What can hang from each mark:
Q965: Q263 Q612 Q673
Q697: Q399 Q673
Q673: Q263 Q399 Q612
Q612: Q399 Q697
Q399: Q263 Q965

Known rows, with every way that one mark hangs from another:
(Q612 (Q399 Q965)): |  0.51 |  1.83 | -1.73 | -2.13 | -1.84 |  1.27 |  1.98 |  2.35 | -2.48 |  2.04 |  0.53 |  0.58 |  2.52 |  0.13 | -1.92 | -0.43 | -3.37 | -0.30 |
(Q399 (Q965 Q612)): |  0.96 | -0.03 | -0.47 | -2.91 | -1.99 |  0.01 |  1.66 |  2.54 | -2.42 |  1.39 |  0.47 |  0.74 |  2.69 | -0.59 | -2.62 | -1.23 | -3.87 |  0.40 |
(Q612 (Q399 Q965) Q697): |  1.25 |  1.95 | -1.61 | -3.05 | -0.72 |  2.13 |  3.60 |  2.48 | -2.05 |  2.09 |  2.04 |  1.05 |  1.95 | -0.46 | -1.15 | -0.38 | -2.71 | -1.51 |
(Q965 Q263 (Q612 Q399)): |  1.38 |  1.36 | -2.43 | -2.64 | -0.76 | -0.61 |  0.21 |  2.55 | -2.32 |  1.13 |  0.84 | -1.46 | -0.34 | -1.41 | -2.55 | -0.41 | -4.79 | -0.08 |
(Q399 Q263): |  0.99 |  1.43 | -0.44 | -1.44 | -0.87 | -0.81 |  2.83 |  3.58 | -1.83 | -1.19 | -0.43 | -0.95 |  2.62 | -1.30 | -0.31 |  0.00 | -3.40 | -0.05 |
(Q965 Q263): |  1.18 |  0.14 | -0.75 | -0.83 | -0.03 | -0.85 |  2.14 |  2.57 | -1.34 | -0.38 |  1.69 | -1.29 | -0.10 | -1.52 | -1.27 | -1.15 | -2.81 |  0.74 |
(Q673 (Q399 Q263 Q965)): |  0.85 |  1.56 | -2.30 | -2.78 | -1.31 |  0.08 |  2.72 |  2.82 | -1.66 |  0.43 | -1.23 |  0.98 |  4.10 |  0.65 | -0.90 |  0.25 | -3.85 |  0.49 |
(Q673 Q263 (Q399 Q965) (Q612 Q697)): |  1.79 |  1.68 |  0.57 | -3.80 | -1.13 |  0.94 |  3.63 |  3.13 | -1.05 |  1.74 | -0.43 |  1.31 |  3.68 | -0.86 | -2.30 | -0.53 |  0.00 | -0.80 |
(Q673 Q263 Q399 Q612): |  1.05 |  0.69 |  0.45 | -2.71 | -1.50 | -0.01 |  1.05 |  3.04 | -1.19 |  0.45 | -2.37 | -1.50 |  3.05 | -1.60 | -2.92 |  0.01 | -0.65 | -0.15 |
(Q612 (Q399 Q263 Q965)): |  0.78 |  3.39 | -1.86 | -2.43 | -1.68 |  0.36 |  2.60 |  2.81 | -2.88 |  0.94 |  0.44 |  0.76 |  3.07 |  0.78 | -0.52 |  0.10 | -4.48 | -0.76 |
(Q399 Q263 (Q965 Q612 Q673)): |  0.58 |  1.46 | -0.74 | -3.51 | -0.79 | -3.35 |  0.57 |  3.76 | -2.31 | -0.35 |  0.17 |  1.86 |  3.40 | -0.83 | -1.26 | -0.79 | -4.53 | -0.07 |
(Q697 (Q399 Q965) Q673): |  0.46 |  0.42 |  0.55 | -2.25 | -2.14 | -1.20 |  3.98 |  2.25 | -1.92 |  1.56 |  0.70 |  0.49 |  5.15 | -0.70 | -1.87 | -2.26 | -2.63 | -0.47 |
(Q399 Q263 (Q965 (Q612 (Q697 Q673)))): |  1.72 |  0.83 |  0.83 | -3.54 | -1.78 | -1.27 |  3.84 |  4.41 | -0.79 |  1.17 |  1.02 |  0.92 |  4.44 | -1.14 | -0.77 | -1.75 | -3.42 | -0.23 |
(Q965 Q263 (Q673 (Q612 Q399))): |  1.30 |  2.09 | -0.63 | -1.61 |  0.36 | -2.41 | -0.13 |  2.72 | -2.15 |  0.44 |  1.11 | -0.67 | -0.81 | -2.52 | -0.83 | -1.12 | -2.04 | -0.83 |
(Q612 (Q399 Q263) Q697): |  1.48 |  3.26 | -1.99 | -2.68 | -0.06 |  0.41 |  3.42 |  4.00 | -1.86 | -0.37 |  0.28 | -0.91 |  1.98 | -1.73 | -0.15 |  0.72 | -2.95 | -2.17 |
(Q673 (Q399 Q965) Q612): |  1.42 |  0.73 |  0.07 | -2.34 | -1.17 |  0.57 |  2.63 |  2.26 | -1.64 |  1.87 | -1.53 |  0.80 |  3.65 | -0.52 | -1.69 | -0.88 | -1.55 |  0.04 |
(Q673 Q612): |  1.67 |  0.51 |  1.59 | -1.18 | -1.04 | -0.22 |  2.56 |  2.99 | -1.98 | -0.07 | -0.53 | -1.24 |  2.28 | -2.55 | -0.88 | -0.76 | -1.26 | -0.66 |
(Q697 (Q399 Q965) (Q673 Q612)): |  1.44 |  0.98 |  2.80 | -2.31 | -1.94 | -1.70 |  3.97 |  2.50 | -1.66 |  1.87 |  0.27 |  0.57 |  5.30 | -1.25 | -1.43 | -2.86 | -1.25 | -1.53 |
(Q697 (Q673 Q263)): |  0.07 | -0.32 |  1.58 | -1.55 | -2.54 | -0.79 |  2.03 |  3.22 |  0.08 |  0.93 | -0.55 | -1.06 |  3.10 | -1.48 | -2.93 | -1.12 | -1.49 |  1.12 |

Rows:
|  0.67 |  1.76 |  0.61 | -2.56 | -2.04 | -1.94 |  4.39 |  3.09 | -2.18 |  0.68 |  0.17 |  0.78 |  5.96 |  0.19 | -0.70 | -1.69 | -3.46 | -0.95 | => (Q697 (Q399 Q263 Q965) Q673)
|  1.02 |  1.03 |  1.63 | -2.98 |  0.38 | -1.81 |  1.92 |  4.21 | -1.02 | -0.71 |  0.45 |  0.20 |  1.87 | -3.47 | -1.71 | -1.28 |  0.53 | -1.48 | => (Q965 (Q673 Q263 (Q612 Q697)))
|  1.08 |  2.26 | -2.12 | -1.90 | -1.03 |  0.54 |  2.15 |  2.11 | -2.47 |  2.01 |  2.64 |  0.37 |  0.40 |  0.28 | -1.25 | -1.21 | -3.84 | -0.03 | => (Q612 (Q399 (Q965 Q263)))
|  0.80 |  2.74 |  0.65 | -3.02 | -2.60 |  0.50 |  2.00 |  2.67 | -2.94 |  2.14 |  0.28 |  1.02 |  3.13 | -0.32 | -2.51 | -0.73 | -1.56 | -1.53 | => (Q673 Q263 (Q612 (Q399 Q965)))
|  1.83 |  0.85 |  2.10 | -2.77 | -0.49 |  0.13 |  3.34 |  4.02 | -1.38 | -0.26 |  0.65 | -0.89 |  2.23 | -2.81 | -1.93 | -0.66 |  0.42 | -1.40 | => (Q673 Q263 (Q612 Q697))
|  2.36 |  2.08 | -0.50 | -2.66 |  0.34 | -0.04 |  3.58 |  4.36 | -0.93 | -0.57 | -1.55 | -0.80 |  3.28 | -2.34 |  0.31 |  0.26 | -1.06 | -1.40 | => (Q673 (Q399 Q263) (Q612 Q697))
|  1.34 |  2.62 |  1.29 | -1.40 | -2.01 | -1.31 |  2.24 |  4.04 | -1.33 |  1.16 | -1.39 | -1.16 |  3.22 | -1.97 |  0.19 | -0.82 | -2.42 | -1.31 | => (Q697 (Q673 (Q612 (Q399 Q263))))
|  0.85 |  0.79 |  0.97 | -3.05 | -0.97 | -0.85 |  3.79 |  3.48 | -0.43 |  0.51 |  0.53 | -0.75 |  4.29 | -2.02 | -3.09 | -1.72 | -0.29 | -1.64 | => (Q612 (Q697 Q399 (Q673 Q263)))
|  1.92 |  0.30 |  0.01 | -3.21 |  0.10 | -2.58 |  3.16 |  3.15 | -0.61 |  0.99 |  1.75 | -1.42 |  1.62 | -2.76 | -2.38 | -2.53 | -2.75 | -1.21 | => (Q965 Q263 (Q612 (Q697 Q399 Q673)))
|  1.80 |  1.16 |  0.41 | -3.18 | -0.27 |  0.47 |  2.44 |  3.77 | -0.61 |  0.59 | -1.29 | -0.89 |  2.95 | -2.37 | -2.40 |  0.04 |  0.39 | -1.03 | => (Q673 Q263 Q399 (Q612 Q697))
|  1.56 |  0.07 | -0.86 | -2.50 | -1.34 | -1.04 |  1.69 |  2.05 | -2.15 |  1.08 |  2.43 |  0.45 |  0.92 | -0.36 | -2.11 | -1.99 | -4.71 |  0.84 | => (Q399 (Q965 Q263 Q612))
|  1.07 |  1.96 |  1.26 | -2.47 | -0.43 | -3.04 |  2.25 |  3.85 | -2.38 | -0.55 |  0.21 |  1.69 |  3.35 | -1.07 |  0.55 | -1.29 | -2.65 | -0.83 | => (Q399 Q263 (Q965 (Q673 Q612)))
|  0.67 | -1.12 | -0.70 | -3.10 | -2.68 | -0.59 |  1.56 |  2.23 | -0.34 |  3.01 | -1.31 |  0.46 |  4.36 | -0.41 | -3.14 | -1.37 | -3.97 |  1.45 | => (Q697 (Q673 (Q399 (Q965 Q612))))
|  1.56 |  0.63 | -1.29 | -3.58 |  0.88 | -2.24 |  1.65 |  3.24 | -1.18 |  0.38 |  3.37 |  1.75 |  0.40 | -1.67 | -1.45 | -2.32 | -3.39 | -0.15 | => (Q399 (Q965 Q263 (Q612 Q697) Q673))
|  0.40 |  2.42 |  0.42 | -2.82 | -0.92 | -1.54 | -0.43 |  3.34 | -2.00 |  0.17 | -0.88 | -0.26 |  1.70 | -2.32 | -2.64 | -0.48 | -1.13 | -1.11 | => (Q965 (Q673 Q263 (Q612 Q399)))
|  1.15 |  0.93 |  0.08 | -3.47 |  0.74 | -1.24 |  1.19 |  3.52 | -0.29 | -0.19 | -1.24 | -0.26 |  2.32 | -2.93 | -2.37 | -0.12 |  0.48 | -1.02 | => (Q965 (Q673 Q263 Q399 (Q612 Q697)))
|  0.36 |  0.57 | -1.41 | -3.12 | -2.03 |  0.86 |  1.77 |  2.05 | -1.13 |  1.35 | -0.86 |  0.91 |  3.98 |  0.63 | -3.56 | -0.05 | -2.34 |  0.71 | => (Q673 Q263 (Q399 Q965))
|  0.79 |  1.33 |  1.07 | -3.66 | -1.78 | -0.57 |  4.73 |  2.79 | -0.77 |  1.74 |  1.61 |  1.04 |  5.16 | -0.76 | -3.00 | -2.20 | -0.97 | -1.42 | => (Q612 (Q697 (Q399 Q965) (Q673 Q263)))
|  1.06 |  0.86 | -0.56 | -1.67 | -1.00 |  0.48 |  3.09 |  3.42 | -0.36 |  2.19 |  0.58 | -0.85 |  2.00 | -2.24 | -1.35 | -0.85 | -2.15 | -0.84 | => (Q612 Q399 (Q697 Q673))
|  1.62 | -0.08 | -1.47 | -2.08 | -0.33 |  0.24 |  4.05 |  2.63 |  1.05 |  2.66 |  1.87 |  0.75 |  1.95 | -0.46 | -1.06 | -2.11 | -2.32 |  1.32 | => (Q612 (Q697 (Q673 (Q399 (Q965 Q263)))))
|  1.23 |  2.14 | -1.08 | -4.63 |  1.10 | -3.42 |  1.77 |  4.46 | -2.30 | -2.30 |  0.22 |  0.04 |  3.70 | -3.08 | -1.38 | -0.49 | -3.32 | -2.87 | => (Q965 (Q612 (Q697 (Q399 Q263))) Q673)
|  0.68 |  1.03 | -1.15 | -2.63 |  0.67 | -2.86 |  2.30 |  2.02 | -2.54 |  0.07 |  2.50 |  1.27 |  1.63 | -0.63 | -1.61 | -2.15 | -3.28 | -0.78 | => (Q697 (Q399 (Q965 Q263 Q673)))
|  0.41 | -0.72 | -2.16 | -3.44 | -0.19 | -1.89 | -1.07 |  2.61 | -0.81 |  0.03 | -2.49 | -0.72 |  2.51 | -2.16 | -3.20 |  0.02 | -3.77 |  0.69 | => (Q965 Q612 (Q673 Q399))
|  1.41 |  3.75 |  0.01 | -2.53 | -1.88 | -0.24 |  3.01 |  3.53 | -3.53 |  1.00 | -0.23 |  0.87 |  3.25 | -0.25 |  0.16 | -0.54 | -3.03 | -1.56 | => (Q673 (Q612 (Q399 Q263 Q965)))
|  1.75 |  1.41 | -2.56 | -4.60 | -0.63 |  0.08 |  3.08 |  3.73 | -1.50 |  0.50 | -0.57 |  1.05 |  3.91 | -0.47 | -1.30 |  0.08 | -4.00 | -0.59 | => (Q673 (Q399 Q263 (Q965 (Q612 Q697))))
|  1.42 |  1.17 | -1.12 | -3.72 | -0.98 | -1.82 |  2.21 |  2.09 | -2.63 |  0.72 |  2.26 |  0.40 |  2.35 | -0.45 | -2.68 | -1.92 | -4.35 | -0.92 | => (Q697 (Q399 (Q965 Q263 Q612)))
|  1.15 |  0.95 |  0.37 | -1.89 | -1.34 | -1.82 |  3.98 |  1.99 | -1.08 |  1.62 |  2.30 |  0.58 |  2.98 | -0.16 | -1.70 | -3.12 | -3.26 | -0.16 | => (Q697 (Q399 (Q965 Q263)) Q673)
|  1.39 |  1.37 | -0.93 | -4.10 |  0.20 | -2.66 |  2.06 |  4.38 | -1.87 | -0.45 |  1.20 |  2.07 |  2.91 | -1.45 | -0.71 | -1.07 | -4.03 | -0.93 | => (Q399 Q263 (Q965 (Q612 Q697) Q673))
|  1.79 | -0.24 |  0.53 | -2.63 | -1.15 | -1.24 |  3.27 |  3.27 |  0.12 |  2.16 |  3.16 |  0.85 |  1.35 | -1.33 | -1.28 | -3.15 | -3.08 |  0.66 | => (Q399 (Q965 Q263 (Q612 (Q697 Q673))))
|  1.26 |  1.73 | -1.13 | -2.52 | -0.42 | -1.08 |  3.70 |  1.82 | -2.36 |  0.63 |  2.58 |  0.77 |  2.36 |  0.35 | -1.65 | -1.78 | -3.25 | -0.78 | => (Q697 (Q399 (Q965 Q263)))
|  1.39 |  3.20 | -0.29 | -1.88 | -1.12 | -0.58 |  2.07 |  3.85 | -2.67 |  0.03 | -1.25 | -0.84 |  2.72 | -1.66 |  0.09 | -0.14 | -2.76 | -1.78 | => (Q673 (Q612 (Q399 Q263)))
|  1.11 |  2.55 | -0.72 | -2.71 | -1.77 | -0.04 |  4.57 |  3.84 | -0.88 |  2.18 |  1.21 |  1.25 |  3.62 | -0.21 | -0.07 | -0.92 | -3.07 | -1.04 | => (Q612 (Q399 Q263 Q965) (Q697 Q673))
|  0.42 | -0.42 | -0.53 | -3.06 | -1.07 | -2.21 |  0.53 |  2.50 | -2.28 |  0.45 |  0.62 |  1.55 |  2.36 | -1.36 | -2.42 | -1.46 | -4.03 |  0.45 | => (Q399 (Q965 Q612 Q673))
|  1.39 |  0.05 |  0.63 | -3.68 | -0.51 | -1.69 |  3.42 |  3.70 | -0.74 |  0.97 |  0.26 | -1.01 |  3.82 | -3.03 | -2.69 | -1.87 | -2.39 | -1.69 | => (Q965 (Q612 (Q697 Q399 Q673)))
|  1.53 |  2.27 |  0.09 | -2.25 | -1.89 |  0.93 |  2.76 |  2.31 | -3.26 |  2.19 |  0.20 |  0.49 |  2.75 | -0.75 | -0.96 | -0.86 | -2.50 | -1.44 | => (Q673 (Q612 (Q399 Q965)))
| -0.24 |  0.91 | -1.46 | -3.92 | -1.49 | -1.90 | -1.90 |  2.55 | -2.40 |  0.49 | -0.79 | -0.41 |  1.55 | -1.93 | -4.40 | -0.24 | -3.34 | -0.80 | => (Q965 (Q612 Q399) (Q673 Q263))
